Known rows, with every way that one mark hangs from another:
(K497 (K562 K505 K914)): 10 -6 -7 3 -26 2 0 1 -18 -43 -10 4 12 3 3 2 -16 -10 13 12 3 -37 -10 -3 9 -2 8 -18 -1 16
(K393 (K562 K577 K965)): -19 -3 -1 15 -9 2 -12 9 -10 -1 17 0 2 -7 -5 3 6 9 3 5 3 1 3 -18 -16 -13 23 7 -5 -13
(K925 (K562 K393 K519 K664 K871)): -17 9 -5 -23 -75 31 2 12 -27 -31 17 0 -12 -5 -1 1 10 7 19 12 -31 -16 0 0 -21 16 1 -18 14 25
(K497 (K562 K505 K925)): 0 -10 -1 3 -23 9 6 -7 -21 -38 -19 4 10 12 10 -9 -15 -17 8 9 -6 -30 0 2 11 6 11 -19 9 11
(K965 (K562 K577 K664 K914)): -16 3 -20 -1 -14 -1 -10 8 -8 -56 11 4 -1 -4 0 9 9 3 8 9 -6 -24 -7 3 -26 -12 0 0 -14 14
(K914 (K562 K454 K519 K871 K925)): -26 -3 8 -2 -30 13 -9 10 -32 -36 -10 3 -22 -27 9 -6 6 11 1 15 -18 -13 -11 -3 -19 4 17 -23 19 9
(K914 K562): -4 -2 1 -3 5 -8 3 3 0 -11 -9 4 -8 -6 -2 1 -1 2 -4 8 -9 -6 -15 -3 -3 -5 -5 -7 1 1
(K301 (K562 K505 K664 K871 K925)): -15 1 7 1 -73 28 11 -8 -27 -52 3 1 1 9 7 -12 1 -14 21 11 -13 -33 11 8 -24 26 0 -23 18 6
(K690 (K562 K505 K925)): -9 -4 0 -7 -1 12 13 -3 -4 -38 -1 4 21 14 14 -10 -11 -20 -1 4 -8 -19 2 12 1 14 15 -13 11 4
(K562 K454 K664 K871 K914): -11 3 3 2 -40 7 -2 10 -28 -24 12 -1 5 -34 4 -2 5 8 19 7 -5 -24 0 -2 -24 8 11 -18 8 5
(K497 (K562 K454)): -1 -8 7 12 -3 1 -5 -3 -10 -11 -22 -2 -2 -11 0 -2 -4 2 5 6 -2 -10 -7 -9 -1 -6 17 -15 1 1
(K925 K562): -12 2 -4 -1 -2 0 3 3 -2 1 3 0 7 0 0 1 1 -2 3 4 -8 -2 -11 -9 -4 3 12 -5 3 2
(K577 (K562 K393 K914 K965)): 0 -8 2 5 -24 6 1 4 -9 -9 13 8 7 3 8 4 -8 0 13 14 -5 -30 -10 -2 -12 -4 6 -15 9 13
(K393 (K562 K925)): -9 -2 -3 8 -16 10 -9 0 -20 -14 -2 -1 12 4 7 -3 -9 -8 -2 2 -4 -12 2 -8 -6 3 17 1 14 -3
(K914 (K562 K454 K505 K519 K577)): -17 -4 -3 -1 -12 1 -17 7 -22 -48 -15 4 -27 -11 -2 -1 6 4 -2 15 -13 -2 -6 0 -6 -10 16 -7 -9 8
(K301 (K562 K914 K925)): -14 -4 -5 16 -27 11 -8 -2 -14 -46 -7 1 5 7 10 0 -10 -9 6 9 6 -28 -10 -2 -12 2 16 -11 13 8
(K393 (K562 K664)): 2 4 -2 -2 -30 8 -5 1 -16 -4 11 -3 10 1 -4 0 0 -6 7 0 -10 -10 9 -8 -14 5 3 1 3 -4
(K393 (K562 K454 K925)): -15 -5 1 17 -10 8 -13 -2 -27 -8 -14 -3 13 -11 9 -7 -8 -5 -1 1 -4 -10 3 -10 -10 2 35 -4 17 -6
(K925 (K562 K393 K577 K871 K965)): -40 -1 -3 0 -40 15 6 14 -13 -19 18 2 -6 -13 -2 -1 12 18 14 14 -13 -10 -7 -11 -24 0 19 -11 6 7
(K925 (K562 K454 K871 K965)): -33 -3 12 14 -17 4 7 10 -17 25 15 -2 7 -36 3 -6 12 17 17 8 -7 -10 -9 -17 -25 7 38 -23 12 -6
(K393 (K562 K577 K664 K914 K925)): -18 2 -16 4 -38 9 -19 10 -32 -60 13 1 12 -5 5 1 -5 -7 8 7 -6 -24 3 -8 -18 -6 17 4 4 3
(K914 (K562 K393 K871)): -13 -1 3 -10 -39 11 9 7 -12 -30 -9 4 -15 -9 -2 1 0 9 2 15 -18 -18 -14 1 -16 3 -12 -17 14 13
(K577 (K562 K454 K664 K871)): -3 4 18 -2 -34 12 -1 -4 -14 -13 13 1 -7 -15 2 -3 11 2 14 11 -18 -11 3 1 -30 11 -11 -21 10 -3
(K965 K562): -6 -1 -7 4 8 1 0 -2 4 -10 -4 2 0 5 2 5 5 2 -1 5 -5 -11 -8 2 -13 -3 0 -3 -3 8
(K690 (K562 K454 K519 K871)): -17 4 13 -7 -16 20 -8 10 -7 -26 12 -2 -10 -17 3 0 10 11 3 9 -11 2 -3 1 -21 6 16 -19 9 5
(K393 (K562 K914)): 0 1 -9 8 -18 2 -15 8 -18 -17 7 -1 15 -5 0 8 -10 -1 4 5 4 -18 -8 -13 -7 -6 15 2 4 3
(K925 (K562 K505)): -8 1 -6 -3 -12 2 9 -1 -11 -7 0 1 13 6 2 -3 -3 -11 7 5 -10 -13 -6 -3 4 10 15 -8 2 6
(K914 (K562 K393 K519 K664 K925)): -13 -3 -6 -21 -50 18 0 6 -29 -52 -11 6 -16 4 8 -6 -2 -6 6 12 -31 -25 -1 8 -8 7 1 -16 16 24
(K914 (K562 K577 K664)): -14 1 -6 -9 -12 -6 -2 7 -5 -41 1 4 -17 -7 -7 0 9 2 0 9 -16 -3 -5 -1 -15 -9 -11 0 -11 -1
(K914 (K562 K505)): -1 -4 -1 -5 -8 -6 9 0 -9 -18 -12 5 -1 1 0 -3 -6 -8 0 10 -10 -17 -9 2 4 3 -1 -11 0 5
(K965 K537 K562): -14 2 1 4 16 -4 -3 -3 0 -5 4 3 -11 7 -2 0 4 5 -3 6 -12 -8 -10 6 -19 -3 -9 -11 -6 7
(K914 (K562 K871)): -11 1 6 -6 -19 1 5 8 -7 -20 0 3 -13 -16 -3 1 5 10 1 13 -11 -9 -15 -5 -16 1 -12 -15 7 2
(K914 (K562 K519)): -5 0 -1 -10 -9 1 -9 9 -8 -21 -4 4 -22 -4 -2 4 4 6 -3 11 -12 -1 -13 -4 -2 -6 -3 -8 0 10

Rows:
-15 -9 2 19 0 -7 -3 10 -17 14 7 1 14 -32 8 -2 -2 9 13 3 11 -19 -6 -10 -10 -5 39 -12 3 -2 -> (K562 K454 K914 K965)
-22 -3 2 23 -10 7 -17 -5 -3 -38 -14 -4 -19 -1 -6 1 6 5 0 7 4 5 -3 -6 -22 -9 17 0 -6 -6 -> (K301 (K562 K454 K577))
-20 -5 15 4 13 -16 6 6 -5 18 10 6 -14 -13 -4 -7 2 11 1 9 -11 -7 -16 -6 -14 -4 2 -22 -2 -5 -> (K914 (K562 (K965 K537)))
-20 -13 6 9 -10 -2 10 6 -15 6 -17 4 -4 -23 4 -6 -2 10 4 10 -11 -18 -13 -6 -13 -3 29 -19 10 3 -> (K914 (K562 K393 K454 K965))
-22 -1 2 4 21 3 -8 4 8 -34 0 -1 -2 -8 -1 -1 5 3 -7 5 -3 9 -3 0 -15 -9 21 1 -7 -8 -> (K690 (K562 K454 K577))
-28 -3 -3 4 -20 -1 5 12 -19 1 19 4 7 -8 2 -3 -8 7 15 11 -13 -27 -19 -8 -14 1 24 -22 7 16 -> (K925 (K562 K393 K914 (K965 K537)))
-6 -6 -2 -9 -40 5 15 -2 -28 -32 -25 4 -1 -9 3 -10 -7 -10 10 11 -25 -31 1 9 -8 10 11 -20 8 13 -> (K914 (K562 K393 K454 K505 K664))
-11 5 1 -12 -59 22 -17 10 -21 -64 14 1 -31 -7 -8 4 16 13 15 15 -17 -6 4 -5 -19 -5 -12 -14 -7 13 -> (K497 (K562 K519 K577 K664 K871))
-7 2 -7 -8 -22 11 -16 5 -15 -45 4 2 -19 10 -2 2 6 0 1 7 -5 4 8 5 3 -5 4 4 -11 11 -> (K562 K505 K519 K577)
-21 -2 -6 6 -43 25 -18 -4 -21 -74 -8 2 -21 25 4 -4 1 -10 4 12 -5 -10 7 5 -8 1 13 -4 1 12 -> (K301 (K562 K505 K519 K577 K925))
-4 -3 11 3 -15 7 -3 -10 -19 -17 -2 3 3 -3 13 -11 0 -13 9 6 -18 -16 5 4 -17 9 5 -16 14 -2 -> (K577 (K562 K454 K664 K925))
-15 -1 5 3 -9 -2 -14 14 -20 3 31 4 -12 -13 1 0 2 14 11 7 -1 -12 -7 -4 -10 -5 14 -18 -3 10 -> (K562 K519 K914 (K965 K537))
-9 -5 7 11 -40 18 -1 -1 -13 -11 9 1 -10 12 1 -3 4 -2 16 10 1 -15 5 -2 -9 8 21 -16 1 7 -> (K301 (K562 K505 K519 K965))
-2 3 -7 -16 -80 20 12 7 -34 -51 9 3 10 -6 5 -3 -6 -6 25 12 -13 -44 6 12 -13 18 -4 -20 12 24 -> (K562 K393 K505 K664 K871 K914)
-18 4 -10 -6 -50 16 4 14 -20 -35 8 1 8 -12 3 4 -4 6 14 14 -12 -29 -18 -6 -15 6 12 -17 16 22 -> (K925 (K562 K393 K871 K914))
-2 -4 -3 5 -49 21 8 -11 -11 -40 -19 0 -2 27 0 -3 -10 -14 9 10 -5 -24 3 10 -5 11 4 -11 8 15 -> (K301 (K562 K393 K505))
-4 -4 4 -2 -23 8 1 6 -17 7 15 3 -2 0 4 -4 5 2 13 5 -1 -10 9 0 4 6 20 -11 -1 8 -> (K562 K505 K519 K965)
-13 -3 -3 -8 -49 25 -6 1 -37 -35 -12 0 -8 -5 13 -10 -1 -4 10 3 -22 -18 13 10 -10 11 23 -13 18 20 -> (K562 K393 K454 K519 K664 K925)
0 -3 -6 -9 -47 16 0 -2 -24 -51 4 8 9 12 15 -3 -13 -17 14 12 -19 -40 -2 10 -12 8 -6 -16 19 21 -> (K577 (K562 K393 K664 K914 K925))
-10 -1 10 -5 -51 10 20 5 -22 4 27 3 10 -15 4 -10 10 1 26 6 -8 -24 15 2 -17 20 6 -22 7 -1 -> (K562 K505 K664 K871 K965)
-28 3 -14 5 -13 4 -30 16 -23 -44 5 -1 -11 -21 0 8 6 11 5 12 -6 -3 -15 -13 -12 -14 35 -3 -6 13 -> (K925 (K562 K454 K519 K577 K914))
-25 -12 -8 4 -32 13 8 2 -24 -36 -3 6 5 7 12 -12 -5 -5 8 8 -7 -23 11 8 -1 3 26 -5 8 9 -> (K562 K393 K505 K577 K925 K965)
-21 -3 7 23 -34 6 -10 15 -33 6 19 -2 16 -40 4 2 1 17 18 10 7 -26 -6 -22 -28 0 40 -17 14 -6 -> (K393 (K562 K454 K871 K914 K965))
-21 -7 -2 -5 -15 13 13 6 0 -37 10 5 9 11 3 -5 -2 -4 6 10 -8 -15 4 8 -9 0 21 -7 -2 6 -> (K690 (K562 K393 K505 K577 K965))
-15 0 11 -2 -34 15 -3 14 -15 7 28 1 -13 -18 1 0 15 19 15 8 -3 -3 3 -7 -16 5 10 -15 6 4 -> (K562 K519 K871 K965)
-21 -5 -3 2 -21 7 14 6 -8 13 6 2 10 -4 3 -3 0 4 13 6 -11 -17 -8 -9 -8 4 28 -12 9 9 -> (K925 (K562 K393 K965))
-19 -7 4 -8 -30 5 3 11 -26 -12 11 7 -9 -14 9 -9 8 2 12 10 -19 -20 -2 -3 -13 5 16 -20 10 6 -> (K914 (K562 K519 K664 K925 K965))
